Each row comes from the steps of one walk. Every step used is in the known rows, and no mark comes twice. Write the walk behind each row, first mark first.
Known rows:
doni -> kolif -> mapiga -> mulivul: [-0.27 -0.18 -0.08 -0.03  0.05  0.02  0.25 -0.27 -0.11 -0.04  0.40  0.13
 -0.18 -0.24 -0.11  0.21 -0.05  0.19 -0.11 -0.12 -0.09 -0.11 -0.07  0.06]
mulivul -> duduf -> kolif: [-0.31 -0.16  0.03 -0.06  0.01 -0.02  0.37  0.05 -0.16  0.05  0.21  0.04
 -0.16 -0.05 -0.16 -0.10  0.06  0.18 -0.19 -0.45  0.04 -0.09  0.29  0.04]
lalurur -> mapiga -> mulivul -> duduf -> kolif -> mivat: [-0.38 -0.10 -0.07  0.00  0.05  0.02  0.29 -0.42 -0.12  0.05  0.32  0.11
 -0.19 -0.03 -0.08  0.18  0.04  0.24  0.00 -0.39  0.12 -0.20  0.42  0.00]
kolif -> doni: [-0.17 -0.08 -0.02 -0.01  0.03 -0.11  0.38  0.05 -0.19 -0.01  0.23  0.09
 -0.19 -0.28 -0.15 -0.11 -0.01  0.15 -0.02 -0.39  0.08 -0.11  0.26  0.01]
doni -> kolif -> mapiga -> mulivul -> mivat -> lalurur -> duduf: [-0.50 -0.24 -0.14 -0.11  0.08  0.29  0.19 -0.30 -0.12 -0.32  0.38  0.19
 -0.01 -0.30 -0.17  0.09 -0.09  0.16 -0.10 -0.19  0.03 -0.10  0.14  0.03]
lalurur -> duduf: [-0.32  0.08  0.06 -0.09  0.08  0.04  0.45  0.27 -0.20 -0.14  0.18  0.18
 -0.46 -0.18 -0.11 -0.18 -0.05  0.17  0.06 -0.36 -0.10 -0.06 -0.05 -0.02]
gipud -> lalurur -> doni -> kolif -> mivat -> mulivul: [-0.40  0.02 -0.10 -0.11  0.04  0.12  0.26 -0.07 -0.21  0.05  0.32  0.17
 -0.57 -0.11  0.05  0.28 -0.14  0.18  0.25 -0.44  0.25 -0.19  0.25 -0.15]
kuda -> mivat -> lalurur -> duduf -> kolif -> mapiga -> mulivul: [-0.29 -0.19  0.07 -0.07  0.09 -0.07  0.31 -0.20 -0.17 -0.35  0.31  0.11
 -0.33 -0.14 -0.18  0.10  0.13  0.07 -0.04 -0.15 -0.13 -0.07  0.12  0.06]
duduf -> kolif -> mivat -> mulivul: [-0.31 -0.06 -0.07  0.00  0.05 -0.17  0.38  0.03 -0.20  0.10  0.26  0.12
 -0.23 -0.02 -0.08 -0.02 -0.02  0.09 -0.18 -0.52  0.36 -0.23  0.46 -0.06]
gipud -> lalurur -> duduf: [-0.32  0.14  0.08 -0.12  0.08  0.06  0.45  0.24 -0.23 -0.09  0.25  0.19
 -0.70 -0.13 -0.12 -0.07 -0.10  0.21  0.25 -0.35 -0.13 -0.10 -0.10 -0.02]
doni -> kolif -> mapiga -> mulivul -> gipud -> lalurur -> mivat: [-0.29 -0.21 -0.07 -0.08  0.09 -0.01  0.35 -0.46 -0.11  0.01  0.47  0.11
 -0.60 -0.20 -0.25  0.17 -0.13  0.30  0.05 -0.17 -0.22 -0.20 -0.06  0.06]
gipud -> kolif -> mapiga -> mulivul -> mivat -> kuda: [-0.21  0.21 -0.02 -0.03  0.05 -0.05  0.26 -0.39 -0.21 -0.24  0.53  0.20
 -0.08 -0.43 -0.12  0.13 -0.07  0.24 -0.03 -0.25 -0.14 -0.27  0.15 -0.05]
mapiga -> mulivul -> doni -> kolif: [-0.21 -0.13 -0.06 -0.09 -0.01  0.02  0.27 -0.19 -0.16 -0.12  0.25  0.10
 -0.15 -0.22 -0.18  0.09 -0.14  0.18 -0.04 -0.26 -0.14 -0.20 -0.06  0.19]
kuda -> mivat -> lalurur -> doni -> kolif -> mapiga -> mulivul -> duduf: [-0.33 -0.27 -0.01 -0.16  0.02  0.23  0.12 -0.36 -0.09 -0.44  0.34  0.06
 -0.10 -0.30 -0.02  0.43  0.09  0.16  0.02 -0.08 -0.15 -0.01  0.21 -0.04]
doni -> kolif -> mivat -> lalurur -> mapiga -> mulivul -> duduf: [-0.48 -0.21 -0.09 -0.09  0.03  0.25  0.16 -0.48 -0.09 -0.22  0.30  0.18
  0.06 -0.21 -0.04  0.29 -0.02  0.25  0.01 -0.32  0.07 -0.12  0.42 -0.04]
lalurur -> mapiga -> mulivul -> doni -> kolif -> mivat -> kuda: [-0.33  0.13 -0.10 -0.03  0.01 -0.03  0.21 -0.60 -0.15 -0.04  0.30  0.18
 -0.18 -0.21 -0.10  0.13 -0.07  0.24  0.16 -0.36  0.00 -0.35  0.02  0.05]
lalurur -> doni -> kolif -> mivat -> kuda: [-0.39  0.18 -0.05 -0.09  0.03  0.05  0.27 -0.22 -0.19 -0.01  0.28  0.15
 -0.32 -0.21  0.04 -0.04  0.00  0.18  0.22 -0.41  0.14 -0.17  0.07 -0.21]
duduf -> kolif: [-0.27 -0.10  0.08 -0.04  0.04 -0.14  0.41  0.09 -0.19  0.11  0.27  0.08
 -0.33 -0.07 -0.17 -0.18  0.05  0.14 -0.12 -0.42  0.04 -0.11  0.09  0.00]
gipud -> kolif: [-0.19  0.06  0.13 -0.09  0.01 -0.06  0.39  0.11 -0.23 -0.15  0.34  0.17
 -0.34 -0.29 -0.05  0.03 -0.08  0.24  0.03 -0.38 -0.22 -0.10  0.11 -0.02]
mulivul -> gipud: [-0.20 -0.05  0.08 -0.05  0.04 -0.08  0.46  0.09 -0.16 -0.10  0.23  0.07
 -0.35 -0.20 -0.20 -0.08 -0.05  0.20 -0.11 -0.33 -0.07 -0.16  0.00  0.00]
gipud -> lalurur -> mapiga -> mulivul -> duduf -> kolif: [-0.36 -0.06  0.05 -0.04  0.04  0.03  0.31 -0.35 -0.16  0.13  0.33  0.12
 -0.50 -0.03 -0.17  0.20  0.06  0.29  0.09 -0.37 -0.09 -0.18  0.16  0.05]
kuda -> mivat: [-0.12  0.07  0.14 -0.09  0.04 -0.10  0.40  0.29 -0.19 -0.17  0.26  0.10
 -0.42 -0.16 -0.04  0.01 -0.02  0.11  0.11 -0.24 -0.23 -0.11  0.00 -0.04]
lalurur -> duduf -> kolif: [-0.37 -0.05  0.07 -0.06  0.07 -0.05  0.43  0.14 -0.21  0.02  0.17  0.13
 -0.49 -0.04 -0.17 -0.24  0.04  0.14 -0.03 -0.46  0.01 -0.07  0.03  0.04]
gipud -> lalurur -> mapiga -> mulivul -> mivat -> kuda: [-0.34  0.35  0.05 -0.05  0.07  0.04  0.31 -0.32 -0.20  0.00  0.45  0.24
 -0.46 -0.23 -0.15  0.04 -0.03  0.27  0.25 -0.32 -0.11 -0.33 -0.05 -0.12]

Write each row's walk:
[-0.33 -0.13 -0.01 -0.04  0.02 -0.06  0.35  0.11 -0.18  0.07  0.16  0.08
 -0.15 -0.05 -0.14 -0.01  0.07  0.14 -0.34 -0.53  0.20 -0.15  0.44  0.02]  mivat -> mulivul -> duduf -> kolif
[-0.33  0.05 -0.13 -0.03  0.05  0.05  0.20 -0.40 -0.14 -0.04  0.46  0.16
  0.00 -0.30 -0.14  0.05 -0.05  0.18 -0.08 -0.19  0.01 -0.26  0.00 -0.02]  doni -> kolif -> mapiga -> mulivul -> mivat -> kuda
[-0.17 -0.01  0.10 -0.05  0.02 -0.15  0.40  0.05 -0.23 -0.20  0.25  0.15
 -0.38 -0.28 -0.14  0.15 -0.08  0.23 -0.20 -0.48 -0.06 -0.23  0.22  0.03]  mivat -> mulivul -> gipud -> kolif
[-0.18 -0.24 -0.07 -0.01  0.02 -0.17  0.31 -0.39 -0.15 -0.04  0.38  0.02
 -0.13 -0.16 -0.28  0.11 -0.04  0.16 -0.23 -0.26  0.01 -0.22  0.09  0.18]  duduf -> kolif -> mapiga -> mulivul -> doni
[-0.22  0.12 -0.14 -0.05  0.00 -0.05  0.25 -0.43 -0.18 -0.16  0.28  0.13
 -0.02 -0.23 -0.11  0.05 -0.13  0.18  0.08 -0.32  0.03 -0.33  0.11  0.08]  mapiga -> mulivul -> doni -> kolif -> mivat -> kuda
[-0.32 -0.23 -0.13 -0.09  0.04 -0.06  0.30 -0.18 -0.14  0.06  0.34  0.13
 -0.26 -0.22 -0.18  0.03 -0.17  0.18 -0.23 -0.44  0.01 -0.21  0.19  0.08]  lalurur -> mivat -> mulivul -> doni -> kolif -> mapiga
[-0.24 -0.18 -0.02  0.02  0.06 -0.15  0.35 -0.28 -0.14  0.04  0.42  0.07
 -0.22 -0.14 -0.20  0.07  0.06  0.16 -0.21 -0.21  0.02 -0.14  0.07  0.04]  duduf -> kolif -> mapiga -> mulivul
[-0.40 -0.04 -0.11 -0.09  0.04  0.10  0.27 -0.04 -0.18  0.00  0.25  0.16
 -0.33 -0.15  0.06  0.16 -0.08  0.13  0.06 -0.46  0.29 -0.16  0.29 -0.15]  lalurur -> doni -> kolif -> mivat -> mulivul
[-0.11  0.00  0.11 -0.05  0.05 -0.19  0.41  0.24 -0.19 -0.21  0.17  0.08
 -0.46 -0.15 -0.12  0.12 -0.03  0.10 -0.13 -0.33 -0.08 -0.23  0.11  0.02]  kuda -> mivat -> mulivul -> gipud
[-0.29 -0.23  0.04 -0.14  0.04  0.11  0.16 -0.32 -0.13 -0.37  0.39  0.10
 -0.25 -0.31 -0.03  0.35  0.07  0.11  0.09 -0.06 -0.15 -0.03  0.01 -0.08]  kuda -> mivat -> lalurur -> doni -> kolif -> mapiga -> mulivul
[-0.40  0.14 -0.10 -0.09  0.05  0.18  0.17 -0.52 -0.17 -0.02  0.52  0.16
 -0.40 -0.28 -0.10  0.21 -0.06  0.24  0.25 -0.19  0.00 -0.25 -0.08 -0.12]  gipud -> lalurur -> doni -> kolif -> mapiga -> mulivul -> mivat -> kuda
[-0.34  0.30  0.03 -0.02  0.07  0.02  0.31 -0.29 -0.17 -0.05  0.37  0.23
 -0.23 -0.27 -0.13 -0.07  0.02  0.22  0.06 -0.35 -0.08 -0.30 -0.01 -0.12]  lalurur -> mapiga -> mulivul -> mivat -> kuda
[-0.29  0.03 -0.04 -0.05  0.09 -0.10  0.34 -0.58 -0.14  0.01  0.46  0.13
 -0.55 -0.26 -0.25  0.04 -0.04  0.30  0.10 -0.21 -0.23 -0.28 -0.14  0.00]  doni -> kolif -> mapiga -> mulivul -> gipud -> lalurur -> mivat -> kuda
[-0.31 -0.07 -0.09 -0.11  0.05  0.14  0.29 -0.42 -0.16 -0.11  0.36  0.09
 -0.59 -0.15 -0.07  0.32 -0.13  0.27  0.33 -0.23  0.04 -0.23  0.08 -0.03]  mapiga -> mulivul -> gipud -> lalurur -> doni -> kolif -> mivat
[-0.31 -0.13 -0.01 -0.07  0.00  0.05  0.23 -0.37 -0.13 -0.01  0.28  0.15
 -0.29 -0.20 -0.16  0.17 -0.09  0.25  0.04 -0.31 -0.18 -0.22 -0.12  0.16]  lalurur -> mapiga -> mulivul -> doni -> kolif
[-0.28 -0.27 -0.08 -0.07 -0.01 -0.01  0.25 -0.18 -0.12 -0.01  0.34  0.06
 -0.14 -0.22 -0.17  0.14 -0.16  0.19 -0.14 -0.28 -0.04 -0.14 -0.03  0.16]  mulivul -> doni -> kolif -> mapiga
[-0.30 -0.07 -0.04 -0.08  0.03  0.04  0.29 -0.44 -0.14 -0.33  0.34  0.16
 -0.04 -0.27 -0.16  0.18 -0.09  0.20  0.04 -0.34  0.06 -0.23  0.32 -0.01]  kolif -> mivat -> lalurur -> mapiga -> mulivul -> doni
[-0.39  0.20 -0.01 -0.02  0.08 -0.12  0.42 -0.08 -0.23  0.00  0.22  0.17
 -0.38 -0.06 -0.11 -0.30  0.06  0.14  0.09 -0.51  0.17 -0.21  0.17 -0.07]  lalurur -> duduf -> kolif -> mivat -> kuda
[-0.28  0.26  0.02 -0.07  0.04 -0.01  0.37  0.07 -0.20 -0.06  0.33  0.16
 -0.12 -0.26 -0.13 -0.25 -0.04  0.16 -0.02 -0.40  0.02 -0.24  0.09 -0.14]  mulivul -> mivat -> kuda
[-0.39 -0.03 -0.04 -0.05  0.09 -0.04  0.42  0.04 -0.20  0.01  0.23  0.14
 -0.42 -0.01 -0.09 -0.17 -0.03  0.14  0.07 -0.46  0.17 -0.13  0.26  0.00]  lalurur -> duduf -> kolif -> mivat
[-0.38 -0.28  0.01 -0.05  0.04 -0.06  0.36 -0.08 -0.21 -0.12  0.14  0.09
 -0.18 -0.21 -0.25 -0.26  0.12  0.10 -0.08 -0.51  0.20 -0.04  0.41  0.06]  mivat -> lalurur -> duduf -> kolif -> doni
[-0.28 -0.17  0.01 -0.11  0.04  0.00  0.23 -0.15 -0.16 -0.07  0.34  0.06
 -0.77 -0.14 -0.07  0.49 -0.06  0.18  0.13 -0.23 -0.04 -0.20 -0.02  0.00]  kuda -> mivat -> mulivul -> gipud -> lalurur -> doni -> kolif -> mapiga
[-0.42 -0.16  0.02 -0.11  0.04  0.03  0.34 -0.17 -0.18 -0.14  0.31  0.08
 -0.19 -0.14 -0.07 -0.08  0.07  0.11  0.01 -0.46  0.29 -0.07  0.44 -0.21]  duduf -> kolif -> mivat -> lalurur -> doni
[-0.22 -0.09 -0.07 -0.04  0.06  0.06  0.31 -0.19 -0.11 -0.17  0.37  0.09
 -0.03 -0.27 -0.14  0.22 -0.01  0.23 -0.19 -0.16 -0.07 -0.11  0.19  0.02]  kolif -> mapiga -> mulivul -> duduf
[-0.22  0.02 -0.02 -0.12  0.04 -0.12  0.45  0.11 -0.21 -0.06  0.23  0.15
 -0.32 -0.21 -0.19 -0.16 -0.14  0.16 -0.16 -0.54 -0.02 -0.23  0.27  0.00]  lalurur -> mivat -> mulivul -> doni
[-0.21 -0.04  0.04 -0.03  0.05 -0.13  0.44  0.15 -0.18 -0.10  0.18  0.10
 -0.33 -0.19 -0.19 -0.01 -0.05  0.15 -0.26 -0.42  0.08 -0.23  0.14 -0.01]  mivat -> mulivul -> gipud
[-0.27  0.07  0.02 -0.08  0.09 -0.11  0.48  0.22 -0.20  0.01  0.27  0.20
 -0.40 -0.20 -0.12 -0.20 -0.04  0.15 -0.15 -0.49 -0.02 -0.16  0.23 -0.14]  lalurur -> mivat -> mulivul
